Each row comes from the steps of one path. Every step used is in the known rows, and no mark comes twice. Write the path behind each row, first mark first.
Known rows:
r, e, f, g: [-0.43 -0.39 -0.35 -0.12  0.15 -0.06  0.07 -0.14  0.26  0.18  0.09  0.00
  0.17 -0.09  0.45  0.29  0.01 -0.11 -0.11  0.44 -0.18 -0.89 -0.30]
f, g, q, e: [-0.28 -0.01 -0.53  0.66 -0.04 -0.12 -0.11 -0.23  0.11  0.32  0.13 -0.20
  0.06  0.44  0.09 -0.17  0.24 -0.15  0.08  0.32 -0.05 -0.51  0.14]
x, g, r: [ 0.17  0.17 -0.03  0.40 -0.07  0.15  0.29  0.02  0.27  0.11 -0.21  0.08
 -0.08 -0.24  0.02  0.16 -0.20  0.09  0.00 -0.20  0.14 -0.11 -0.23]
f, e, x: [-0.27 -0.27 -0.41  0.02  0.20 -0.33  0.32 -0.26  0.35 -0.11 -0.10  0.08
 -0.12  0.17  0.38  0.35  0.22  0.45  0.40  0.44  0.13 -0.09  0.05]
v, x, g, r: [ 0.44  0.04 -0.11  0.27  0.12 -0.09  0.25 -0.03  0.18  0.23 -0.31  0.08
 -0.17 -0.16 -0.10  0.10 -0.33 -0.05  0.00 -0.29  0.14 -0.38 -0.41]
f, g, q, e, x: [-0.09 -0.01 -0.44  0.64  0.01 -0.30  0.03 -0.30  0.11  0.12  0.21 -0.23
  0.08  0.41  0.10 -0.19  0.33  0.18  0.28  0.28  0.01 -0.17  0.17]
r, e, q, g, t: [-0.21 -0.56  0.65  0.40 -0.04  0.36  0.07  0.04  0.03 -0.22 -0.37 -0.37
  0.09 -0.28  0.50 -0.20  0.17 -0.06  0.17  0.28 -0.05 -0.22  0.40]
q, e, f: [-0.08 -0.04 -0.38  0.16 -0.27 -0.02 -0.04 -0.35  0.41  0.13 -0.03  0.15
 -0.14  0.09 -0.17  0.14  0.25  0.02  0.11  0.05 -0.07 -0.45 -0.19]
g, r, e, x: [ 0.12 -0.19  0.20  0.07  0.10  0.33  0.24 -0.16  0.08 -0.10 -0.17 -0.06
  0.06 -0.43  0.34  0.18 -0.11  0.14  0.13  0.08  0.01 -0.11  0.07]
q, g, r, e: [-0.09 -0.16  0.15  0.44 -0.06  0.47 -0.23 -0.09  0.03  0.16 -0.13 -0.24
  0.03 -0.33  0.16  0.10 -0.19 -0.49  0.27  0.26 -0.13 -0.24  0.13]
x, v: [-0.21 -0.33  0.06  0.29  0.01  0.31  0.15 -0.41  0.50  0.14 -0.33  0.19
 -0.19 -0.27 -0.25  0.24  0.05  0.15  0.11  0.20  0.45 -0.23 -0.04]
g, r, e, f: [-0.02 -0.20 -0.16 -0.17 -0.06  0.34  0.23 -0.11  0.06  0.12 -0.13  0.06
  0.21 -0.45  0.21  0.37 -0.06 -0.18 -0.24 -0.01 -0.20 -0.48 -0.23]
x, g, q, e, f: [-0.07  0.27 -0.24  0.44 -0.45 -0.22  0.19 -0.20  0.32  0.09  0.14  0.08
  0.07  0.32 -0.33 -0.14  0.43  0.07 -0.01 -0.35 -0.08  0.00 -0.24]
q, e, x, g, r: [ 0.35  0.36  0.12  0.54 -0.28  0.00  0.12 -0.17  0.25 -0.19  0.18  0.05
 -0.11 -0.07 -0.28 -0.07 -0.08  0.50  0.34 -0.30  0.09  0.24 -0.16]
v, x, g, r, e: [ 0.22 -0.11  0.24  0.14  0.13  0.08  0.12 -0.02  0.12  0.10 -0.21  0.06
 -0.03 -0.25  0.07  0.02 -0.45 -0.08 -0.04 -0.26 -0.04 -0.50 -0.35]
v, x, g, q, e, r: [ 0.40  0.27 -0.08  0.38 -0.12 -0.32  0.17 -0.07  0.02  0.35 -0.07  0.15
 -0.07  0.14 -0.44 -0.48  0.15 -0.22  0.12 -0.27  0.19 -0.18 -0.05]
g, q, e: [-0.16  0.04 -0.24  0.60 -0.21  0.06 -0.01 -0.30  0.24  0.20 -0.16 -0.06
 -0.05  0.31 -0.07 -0.18  0.35 -0.13  0.16  0.02  0.01 -0.19  0.24]
r, e, f: [-0.33 -0.37 -0.06 -0.16 -0.01  0.14  0.17 -0.23  0.38  0.05 -0.21  0.13
  0.05 -0.23  0.30  0.25  0.13 -0.10 -0.05  0.15 -0.08 -0.59 -0.21]
r, e: [-0.39 -0.38  0.19  0.09  0.09  0.26  0.04 -0.20  0.39  0.02 -0.33  0.06
 -0.10 -0.21  0.41  0.09 -0.04 -0.11  0.14  0.22  0.03 -0.55  0.06]
g, r, e, q: [-0.15 -0.23  0.36  0.07  0.08  0.44  0.45  0.06 -0.19  0.00 -0.24 -0.11
  0.25 -0.59  0.40  0.07 -0.15 -0.08 -0.19  0.08  0.11 -0.21  0.20]
x, g, q, e: [-0.14  0.27 -0.01  0.74 -0.33 -0.08  0.05 -0.17  0.34  0.07  0.00  0.02
 -0.07  0.35 -0.20 -0.32  0.27  0.09  0.17 -0.25  0.06  0.01  0.01]
e, f, g: [-0.21 -0.26 -0.73  0.01  0.13 -0.22  0.18 -0.15  0.32  0.32 -0.01  0.00
  0.04  0.00  0.30  0.34  0.11 -0.06 -0.09  0.42 -0.01 -0.77 -0.35]
r, e, q: [-0.47 -0.40  0.43  0.07  0.13  0.25  0.39 -0.05  0.14 -0.09 -0.31 -0.03
  0.11 -0.39  0.50 -0.05  0.03  0.01 -0.01  0.22  0.23 -0.32  0.23]

Which path is each row?
[ 0.12  0.12 -0.08  0.61 -0.15 -0.33  0.01 -0.23  0.27  0.20 -0.12  0.00
 -0.14  0.45 -0.33 -0.38  0.14 -0.05  0.17 -0.32  0.05 -0.25 -0.14]  v, x, g, q, e
[ 0.14 -0.12  0.49  0.09  0.15  0.05  0.48  0.13 -0.15  0.00 -0.20 -0.03
  0.18 -0.45  0.14 -0.12 -0.36  0.01 -0.18 -0.27  0.15 -0.26 -0.19]  v, x, g, r, e, q
[-0.07 -0.20  0.10  0.10  0.08  0.47  0.10 -0.09  0.07  0.10 -0.27 -0.01
  0.04 -0.40  0.32  0.21 -0.22 -0.19 -0.06  0.10 -0.07 -0.44  0.03]  g, r, e
[-0.12  0.05 -0.48  0.30 -0.34 -0.08  0.12 -0.32  0.21  0.23 -0.04  0.00
  0.08  0.27 -0.20 -0.02  0.52 -0.15 -0.04 -0.08 -0.12 -0.23 -0.02]  g, q, e, f
[-0.45 -0.33 -0.47  0.02  0.09 -0.10  0.20 -0.11  0.04  0.29  0.06 -0.16
  0.39  0.10  0.46  0.11  0.27 -0.28 -0.28  0.32 -0.22 -0.65 -0.14]  r, e, f, g, q
[-0.27 -0.22  0.11  0.54 -0.04  0.05  0.20 -0.05  0.14  0.17 -0.29 -0.27
 -0.02 -0.20  0.14 -0.09  0.15 -0.27  0.34  0.34  0.35  0.01  0.30]  e, q, g
[ 0.05 -0.05  0.02  0.52 -0.05  0.25  0.26  0.06 -0.18  0.24 -0.22 -0.34
  0.12 -0.39  0.06  0.03 -0.02 -0.36  0.15  0.23  0.26  0.11  0.26]  e, q, g, r
[ 0.11 -0.17  0.24  0.41 -0.01  0.30 -0.07 -0.18  0.04 -0.03 -0.06 -0.28
  0.05 -0.34  0.18  0.07 -0.10 -0.18  0.47  0.21 -0.07  0.08  0.17]  q, g, r, e, x
[ 0.07  0.16 -0.23  0.16  0.04 -0.29  0.43 -0.03  0.15 -0.17  0.15  0.07
  0.01  0.00  0.14  0.32 -0.04  0.59  0.25  0.05  0.06  0.24 -0.22]  f, e, x, g, r
[ 0.13  0.39  0.04  0.51 -0.31 -0.06  0.19 -0.02  0.11  0.20  0.07  0.14
  0.01  0.04 -0.32 -0.40  0.29 -0.11  0.15 -0.18  0.21  0.11  0.12]  x, g, q, e, r
[-0.28 -0.18 -0.58  0.43  0.19 -0.16  0.19 -0.09  0.15  0.40 -0.16 -0.21
  0.12  0.24  0.40  0.00  0.22 -0.23 -0.07  0.39  0.07 -0.50  0.09]  f, g, q
[-0.19 -0.13 -0.47 -0.21  0.18 -0.18  0.30 -0.03  0.10  0.22 -0.13  0.23
 -0.05 -0.11  0.27  0.29  0.14 -0.08  0.19  0.56  0.21 -0.36  0.12]  f, e, r
[-0.17 -0.12  0.50  0.22  0.01 -0.03  0.25 -0.15  0.54 -0.33 -0.07  0.10
 -0.08 -0.21  0.30 -0.06 -0.03  0.45  0.33 -0.07  0.14  0.00 -0.14]  r, e, x, g
[ 0.08 -0.09 -0.80  0.02  0.10 -0.02  0.24 -0.03  0.01  0.41  0.05 -0.06
  0.19 -0.20  0.23  0.46 -0.07 -0.14 -0.27  0.31 -0.08 -0.66 -0.39]  e, f, g, r
[ 0.10 -0.37  0.04  0.56 -0.07  0.18 -0.15 -0.10  0.37  0.03 -0.48 -0.26
 -0.27  0.02  0.28  0.00  0.20 -0.14  0.33  0.28 -0.04 -0.33  0.17]  q, g, t
[-0.29 -0.43 -0.02  0.33  0.01 -0.12  0.20  0.07 -0.02 -0.17 -0.22 -0.31
  0.03  0.14  0.44  0.08  0.32  0.14  0.26  0.55 -0.03 -0.09  0.37]  f, e, q, g, t
[-0.13  0.01  0.59  0.22 -0.06  0.31  0.49  0.18 -0.05 -0.12 -0.07 -0.03
  0.26 -0.55  0.26 -0.04 -0.22  0.15 -0.15 -0.19  0.15  0.02 -0.01]  x, g, r, e, q
[-0.27  0.07 -0.25  0.28  0.01 -0.54  0.49 -0.11  0.27 -0.16  0.05  0.00
  0.09  0.38  0.24  0.05  0.40  0.49  0.29  0.07  0.11  0.34 -0.01]  f, e, x, g, q
[-0.25 -0.08 -0.28  0.34  0.00 -0.04  0.24  0.07 -0.30  0.17  0.03 -0.29
  0.20 -0.11  0.17  0.25  0.04 -0.18  0.21  0.53  0.06  0.08  0.27]  f, e, q, g, r
[ 0.07  0.20  0.20  0.56 -0.24 -0.18  0.07 -0.29  0.56 -0.26  0.12  0.12
 -0.27  0.12 -0.18 -0.19  0.11  0.58  0.51 -0.15  0.18  0.13 -0.13]  q, e, x, g
[ 0.38  0.19  0.08  0.34 -0.04 -0.01  0.42 -0.04  0.28 -0.09 -0.11  0.03
 -0.08 -0.29  0.06  0.12 -0.10  0.39  0.17 -0.23  0.21  0.25 -0.22]  e, x, g, r
[-0.48 -0.36  0.47  0.40 -0.03  0.24  0.08 -0.04  0.07  0.02 -0.19 -0.28
  0.11 -0.30  0.32 -0.17  0.06 -0.32  0.32  0.37  0.14 -0.12  0.34]  r, e, q, g
